Each row comes from the steps of one walk. Every step used is in the known rows, and no mark comes twice. Write the walk behind each row, first mark first.
Known rows:
B, J, T: [  3   3 -14   4  -4   5  -6  -3  -5   3   0  -7  -4   4   1  -7  -3   4
  -7  10   5   2  -9   7]
F, B, J: [ -3   3 -24   3  -8   7  -8  -3 -54  -1  14 -13   2   7  22  14  -6  -4
  -4   6   3   7  -4  -4]
Z, S, F, T, A: [  3 -22 -21   0 -17   1   1   0  13  -1   6  -8  12  -9  30 -35  -8   8
  -6  17   1   9  11   8]
B, F, T, W, S, Z: [  7  19  14   7 -15   8 -11  -5 -27   3   3   2  13   1  -6  36  -1  -7
  -8 -13  -1   4   0  -3]
T, W: [ -7 -19  12  -2   0   3  -4  -1  -5  -3   1  -1  -1   7 -32  19   3 -12
   8  -1  -4  -2   3 -11]
L, Z, S: [  1  -1 -17  -3  -8   4  14  -5  22   1   0   8   8  -1   5   4  -3   1
   2  10   7  10  -3   2]
B, F: [  5 -19  -2   0 -11   9  -4  -6 -30  -3   7  16   7   5   9  32  -1  -6
  -8  14   3   3  -1  -6]
Z, T, W, B, J: [-16  13  15  -2  18  -4   0  -1 -23  -3 -13   3  -3  -1 -30 -36  -3 -14
  -9 -21 -13  -6  -1  -3]
A, T, W, S: [ 21   1  21  -2  -1  -3  -1   7  40   2  -1   9  -6   0 -15  12  10  -5
   2  -7   3  -7 -10  -3]
A, T, W: [ 18 -12  15   0  -2  -5  -3   1   3  -5  -1   6  -6   2 -17  -3   8 -11
   5  -8  -2  -4  -7 -10]
W, S, F, T, A: [  8  -3 -15  -1 -14  -1   2   4  41   2   8   0   8  -2  51  11  -7  19
   1  19   4   1   6   7]
L, Z, T, W, S, F: [  0  26  10  -2  -1  -6  13  -1   9   4 -16   7   8  -1 -10  -1  -3   6
   6  -4  -6   2   0  -4]
W, S: [ 7 -9 -3 -5 -3  6  6  5 60  4  6 17 -2  1 19 32  3  6 -3 19  9 -3 -5  4]
F, T: [  6 -13 -24   1  -4   3   8  -8 -10  -6   8  -4   4   2  44  -1  -2   2
  -4  -3   4   4   6  -2]
W, B, F: [-17 -14 -14  -6   9   3   0  -4 -30  -8   3  12  -3   3  26   9  -5  -7
  -4   3  -1   1   4  -2]
W, S, J, T: [11 -1 -3  0 10  2 12  3 53  7 12 14 -4 -2 31 26  8 24 -2 11 15 -3  1 16]
J, T, W, S, F: [ -2  -2   8  -1   3  -1   4   7  23  11 -14 -13  -5  -3  -6   5   5  15
   8   6   2  -1   1   5]
A, T, W, B, F: [  5  -4  13  -3   7  -5  -5   1 -19  -6  -4   5  -6   1 -10  -2   5 -13
   3 -16  -4  -4  -5  -7]
S, F, B, J: [ -2  -8 -26   4 -20   0 -14   3 -52  -6  11 -14   5   2  22 -10  -8  10
   3  28  -3   4   7  -6]
L, Z, S, F: [  1  -2 -19  -2 -17   0   9  -1  15  -1  -1   4  10  -4   6  -9  -5   9
   5  23   3   9   4   1]
S, J, T, W: [  3 -13   3   4  15  -3   5  -5 -13  -1  11   0  -4   2   0   7   9  13
   7  -5   5   0   8   5]
L, A, T: [ 23  -6   4   5  -2  -8   8  -8  17 -11  10  31  -8  -1   3   7   2 -13
  -1   8   1  -7  -7  -7]
F, B, J, T, W, S: [ -4  24  -9   4   2   7  -3   3 -31  14   0 -28  -2   3   5  20  -1   4
   0  -6   5   6  -7   3]
Z, T: [  0 -13   4  -1   6  -1  13  -6  -5  -4  -8  21   0  -2  17 -33   1  -5
 -13  -1  -5  -1  -1  -2]

Which walk is each row?
[  7   9   1   1   1   4   5   0  16   4   2 -12   4   1   5  22   1   1
   1 -14   4   0   5   0] | F, T, W, S
[ -3   2 -12   0  -9   1  -9   7   1  -1   1 -20   5 -11 -18 -45  -6   3
  -5   7  -1   1  11   7] | Z, S, F, T, W, B, J
[  4  -2  20  -1   6   2  -1   4  34   3  13   8  -1   3 -29  41   7   4
   6  -1   5  -7   4   1] | T, W, S, J
[  7 -13  -7  -4 -14   1  -1   9  53   0   4  12   1  -3  22  14   0  16
   1  35   5  -5   3   4] | W, S, F
[ -9   5  26   7  -9  -5 -12  -8 -21  -7  -8  22   4   1 -22 -33   1 -18
 -10 -14 -18  -1  -4 -11] | S, Z, T, W
[-18  -3   4  -2  16   1   4  -2 -33   5 -16 -14  -7   0  -5   0   2   0
   5 -14  -2   3   1   1] | J, T, W, B, F
[ 18   7  27   2  -8  -5 -11   4  35   0  -1  14  -4   0 -17   3   8  -9
   0 -10  -2  -5 -13  -6] | A, T, W, S, Z
[-20 -10  -3  -3  21  -2   7  -1 -12   3 -15 -16 -11   1   1 -13   3   1
   9 -13  -2   1   2   1] | J, T, W, B
[ -4   9  -9  -2   2  -6  20 -15  -9  -2  -6  15  11   5  38  -5 -10  -2
   1  -9  -5  11  -5   0] | L, Z, T, A
[-21   0   3  -4   9   0 -13   1 -18  -5   2  -9  -6   6 -39   1  -4 -14
   5 -11  -6  -5   1  -4] | T, W, B, J
[ -2  27  19   2   2  -1  -2   7 -15   8 -11  -5   4  -4 -25 -18  -1   0
  -7  -8  -8  -4   0  -1] | Z, T, W, S, F, B, J
[  2  20   5   3   0   6  -9   4  15  11  -4 -14  -4   3 -30  11   0   3
  -3   1   4  -2 -11   8] | B, J, T, W, S
[ -4   0  -9   3 -12   4  -8   9 -21   9  -4 -28   4  -9 -18 -32  -2   7
  -2  13   1   7   5   5] | Z, S, F, B, J, T, W
[ 20   1  19   5   2  -9   5  -7   8  -8   6  22  -8   0 -30  14   3 -18
   4  -2  -2  -9  -6 -12] | L, A, T, W
[-14  -5 -21  -3   9   3   2  -6 -40  -7   3   2   1   0  40   3  -6  -4
  -5  -8   0   3   7   1] | W, B, F, T
[-19   1 -24  -3  15  -1  -2  -1  -9  -4  -1  -7 -11   2  18 -24  -6   0
  -3   0   0   0  -4   8] | W, B, J, T
[-23  -1 -26  -4  13  -2  -3  -5 -11  -4   2  -9  -8   4  34 -19 -12   0
  -2  -3  -1   3  -5  10] | W, B, J, T, A
[ -5   5  25   2  -8   2 -13   2  32   2   2  10   0   4 -35  27   4  -9
   3  -3  -5  -4  -5  -6] | T, W, S, Z
[-12   0 -12  -2  12  -1   4  -5 -26  -6   1 -16  -1   2  12  -5  -2  -5
   4 -22  -3   1  10  -5] | F, T, W, B
[ 20  -1  19  -1  -8  -6  -5  10  35   0  -3   5  -4  -3 -12   1   8   1
   6   3   0  -8  -6  -4] | A, T, W, S, F
[ -6  -6   5   0  14   3   5   1  -6   6   5  -3  -1  -9 -15 -14   6   7
  -6  -7   8   3   8  15] | Z, S, J, T, W, B, F
[ -5  26 -13   2 -11   1   3   1 -22   9  -8 -26   9  -4 -16  -9  -6  10
   8   5   3  13   0   3] | L, Z, S, F, B, J, T, W
[ -8 -11 -17   0  -5  -6  -5   2 -29 -10   0 -17   3  -2  16 -23  -5   8
  10   4  -7   0  18  -5] | S, F, T, W, B
[ 24   4  22   0   3  -5  -1   5  37   0   7  13  -5  -1 -13  16  12   2
   4  -9   5  -8  -6   0] | A, T, W, S, J
[  0  11  28  -2  12   0   9   3  22   7 -14  12   0  -3 -22  -8   4  -6
  -8 -13  -5  -6  -3  -2] | Z, T, W, S
